What can hang from each mark
z956: z276 z850
z813: z850
z235: z711
z850: z339 z813 z956
z339: z235 z850 z853
z853: z339 z711
z276: z956

Known rows, with every way that one mark hangs from another
z850{z339{z235{z711} z853} z813 z956{z276}}: [-1.83 -1.55  4.04  1.67 -4.51 -1.04  0.40  2.89 -4.50 -1.49 -2.50 -4.54
 -0.72 -1.18 -3.41 -3.01 -2.46]
z276{z956}: [ 0.07  0.60  1.51  1.94 -0.55  0.83 -0.08  0.74  0.21 -2.13  1.99  0.91
  0.21 -1.56 -0.17 -0.48  1.32]
z850{z339 z813 z956}: [-4.41 -3.10  3.61  1.59 -0.19 -1.18 -1.22  3.66 -2.72 -0.02  0.97 -2.13
 -1.10 -0.78 -2.49 -1.68 -6.19]
z853{z339{z850} z711}: [ 1.55  0.20  3.70  0.77 -3.11 -1.35 -2.70 -0.29 -4.35 -0.61 -1.41  1.66
 -0.99  1.48 -4.11 -0.61  0.40]
z850{z339{z235} z813 z956}: [-2.95 -2.62  3.32  1.50 -0.79 -0.86  0.69  3.35 -2.86 -0.01  0.87 -3.11
 -0.69 -1.43 -2.55 -4.71 -5.74]
z853{z339}: [-0.76 -1.00  1.88 -0.59 -1.41  0.37 -0.04 -0.11 -2.00 -0.37  0.55  1.17
 -1.36 -0.36 -2.75 -0.73  0.38]
z853{z339{z235 z850{z813 z956{z276}}} z711}: [ 2.18 -1.62  7.48  2.59 -5.00 -1.42 -1.82 -0.13 -5.84 -1.06 -2.23 -0.62
  0.08  0.47 -5.33 -4.20 -1.46]
z850{z813 z956}: [-1.59 -3.21  2.98  2.21 -0.32 -0.35 -0.94  1.38 -1.01 -1.03 -0.19 -1.11
  0.34 -0.57 -1.01 -1.59 -3.64]
z339{z235}: [ 2.01  0.51 -0.06 -0.31 -0.56  0.33  2.09 -0.20 -0.08  0.14 -0.27 -1.23
  0.49 -0.98 -0.34 -3.25  0.72]
z813{z850{z956{z276}}}: [ 0.89  1.54  5.57  1.62 -1.90 -1.14  1.01 -1.45 -2.49 -3.02 -1.92  0.78
  2.02  0.86 -1.32 -1.60 -1.65]
z276{z956{z850}}: [-1.46  2.04  2.56  2.49 -0.45  0.03 -0.89 -0.81 -0.57 -2.78  0.03  1.95
  1.21 -0.87 -0.03  0.25  1.19]
z235{z711}: [ 1.45  0.61  1.20 -0.61 -1.99  1.47 -1.66  0.78 -1.56  0.38 -1.27  1.17
 -0.30  0.83  0.57  0.14  1.47]
z339{z850}: [ 0.36  0.58  1.06  0.61 -0.81 -2.32  0.12  0.01 -1.38  0.09 -1.76  0.14
  1.11  1.02  0.43 -0.73  0.77]
z276{z956{z850{z813}}}: [-2.98  1.01  3.42  3.23 -0.46  0.08 -2.47  0.10 -1.07 -3.00 -0.66  0.78
  1.26 -0.59 -0.36  0.24  1.42]
z276{z956{z850{z339 z813}}}: [-5.44  0.95  3.80  2.94 -0.64 -0.74 -2.54  1.83 -2.49 -2.23  0.50 -0.11
 -0.01 -0.98 -1.46  0.39 -0.61]
z813{z850}: [ 0.57  2.77  2.37  0.18 -0.45 -0.75  0.49 -0.45 -1.74 -2.31 -1.80  0.91
  1.19  1.31 -0.63 -1.08  1.20]
z339{z850 z853}: [-0.16  0.40 -1.31  0.70 -1.47 -4.02  1.44  0.21 -1.42 -2.04 -3.32 -2.28
  1.29  0.21 -0.74 -0.47  1.81]
z813{z850{z956}}: [ 1.03  1.04  3.97  1.35 -0.54 -0.91  1.36 -0.05 -2.03 -3.15 -1.01  1.27
  1.65  0.79 -1.25 -2.63 -2.58]

Rows
[-2.39  2.69  2.95  1.79 -0.83 -0.29  0.51  0.93 -1.88 -1.95  0.61  0.13
  0.21 -1.57 -1.44 -2.27 -0.54] : z276{z956{z850{z339{z235}}}}
[-5.05  0.60  1.66  1.99 -1.66 -2.63 -3.57  1.30 -3.61 -2.30 -3.09 -2.73
 -0.75  0.93 -3.41  1.40 -1.70] : z956{z850{z339{z853{z711}} z813}}
[-4.84  1.44  2.64  1.82 -2.52 -2.82 -0.22 -0.45 -3.45 -1.44 -4.35 -4.17
  0.34 -0.38 -2.61 -0.78  0.37] : z956{z276 z850{z339{z235 z853} z813}}
[-1.27 -1.81  3.99  2.61 -4.14 -2.02 -0.41  2.24 -4.39 -1.95 -1.73 -5.19
 -0.77 -1.17 -5.12 -2.82 -4.33] : z850{z339{z235 z853{z711}} z813 z956{z276}}
[-1.76 -2.53  6.55  1.94 -3.18 -2.15 -1.08 -0.16 -4.69 -0.94 -1.85  0.06
  0.14 -0.01 -3.05 -2.25 -0.96] : z853{z339{z850{z813 z956{z276}}}}
[-3.16  1.58  3.43  2.31 -3.50 -2.52 -2.18 -0.68 -4.50 -1.71 -4.29 -3.72
 -0.21  0.43 -3.74 -0.14 -0.06] : z956{z276 z850{z339{z235 z853{z711}} z813}}
[ 0.64  3.64  3.60 -0.62 -2.40 -0.01  0.77  2.06 -4.68 -0.60 -1.83  0.01
  0.01  0.99 -1.90 -3.54  0.17] : z813{z850{z339{z235{z711}}}}
[ 1.16 -1.25  2.41  1.79 -3.80 -2.52  1.19  1.96 -3.79 -1.95 -4.73 -3.41
  1.93 -0.17 -1.36 -5.16  0.73] : z339{z235{z711} z850{z813 z956} z853}
[-2.04  3.22  2.51  0.17 -4.00 -1.68  0.26 -0.77 -3.89 -0.91 -4.66 -1.99
  0.07 -0.34 -1.82 -0.35  0.98] : z956{z276 z850{z339{z235{z711} z853}}}
[-2.29 -1.09  3.96  0.92 -1.57 -1.23  0.58  1.11 -2.48  0.55  0.84 -0.90
 -0.90 -0.67 -2.22 -0.52 -5.69] : z850{z339 z956{z276}}
[ 3.44  1.32 -0.14  1.30 -3.32 -3.40  1.09 -0.02 -2.59 -1.74 -3.34 -3.15
  1.14  0.47 -2.54 -3.09  1.85] : z339{z235 z850 z853{z711}}
[ 0.86  0.31  0.90  1.02 -3.87 -2.24  0.30  1.88 -3.37 -1.36 -5.00 -3.86
  1.30  0.41 -0.96 -3.70  4.01] : z339{z235{z711} z850{z813} z853}
[ 2.02 -1.43  2.60  3.22 -3.37 -3.57 -0.07  1.22 -3.63 -2.74 -3.73 -4.12
  1.68  0.09 -3.51 -4.51 -1.26] : z339{z235 z850{z813 z956} z853{z711}}
[ 1.23  2.58  6.81  0.68 -3.67 -0.48  1.53  1.45 -5.22 -1.56 -1.85  0.14
  0.55  0.59 -2.52 -4.14 -2.59] : z813{z850{z339{z235{z711}} z956{z276}}}
[-0.57  1.55  3.62  1.53 -2.22 -2.56  0.50  2.14 -4.11 -4.27 -1.41 -1.35
 -0.14  1.06 -4.73 -1.86 -4.86] : z813{z850{z339{z853{z711}} z956}}
[-0.07 -0.15  2.95  0.50 -4.28 -1.18  2.61  1.85 -3.83 -1.13 -1.86 -3.10
 -0.45 -1.56 -3.06 -3.10 -3.43] : z850{z339{z235{z711} z853} z956{z276}}
[ 1.61  0.77 -0.18  1.47 -2.55 -3.60 -0.93  0.10 -2.17 -2.12 -3.67 -2.00
  0.62  1.34 -2.14  0.27  1.27] : z339{z850 z853{z711}}
[-0.26  1.95  4.25  1.06 -2.95 -2.88  3.83  0.66 -4.18 -3.52 -2.43 -2.92
  0.99 -0.40 -3.83 -4.50 -2.71] : z813{z850{z339{z235 z853} z956{z276}}}
[-3.05 -2.01  0.56  0.69 -1.10 -2.56  2.01  2.87 -1.71 -1.65 -0.12 -2.86
 -0.89 -1.50 -3.18 -1.46 -6.02] : z850{z339{z853} z956}
[-1.08 -2.00  5.03  2.62 -2.18 -2.89 -1.03 -0.14 -2.76 -0.27 -2.68 -0.87
  1.59  0.75 -0.44 -1.59 -1.53] : z339{z850{z813 z956{z276}}}
[-2.32 -2.18  2.40  1.23 -3.18 -1.15  0.63  4.11 -3.88 -1.44 -1.54 -4.59
 -1.00 -1.47 -3.34 -4.17 -3.79] : z850{z339{z235{z711} z853} z813 z956}
[-1.54 -1.80  2.83  2.85 -3.11 -4.54  0.29  0.05 -2.59 -2.50 -4.40 -3.72
  1.62  0.17 -1.64 -1.25 -0.59] : z339{z850{z813 z956{z276}} z853}
[ 3.06  0.29  2.88  0.04 -2.98  1.16 -0.95 -0.08 -3.41 -0.77  0.17  0.35
 -1.46 -0.11 -4.67 -3.13  0.16] : z853{z339{z235} z711}
[-1.28 -2.52  4.56  2.36 -1.61 -0.48 -1.20 -0.09 -1.55 -0.90 -0.77 -1.30
  0.85 -0.26 -0.98 -0.77 -2.72] : z850{z813 z956{z276}}
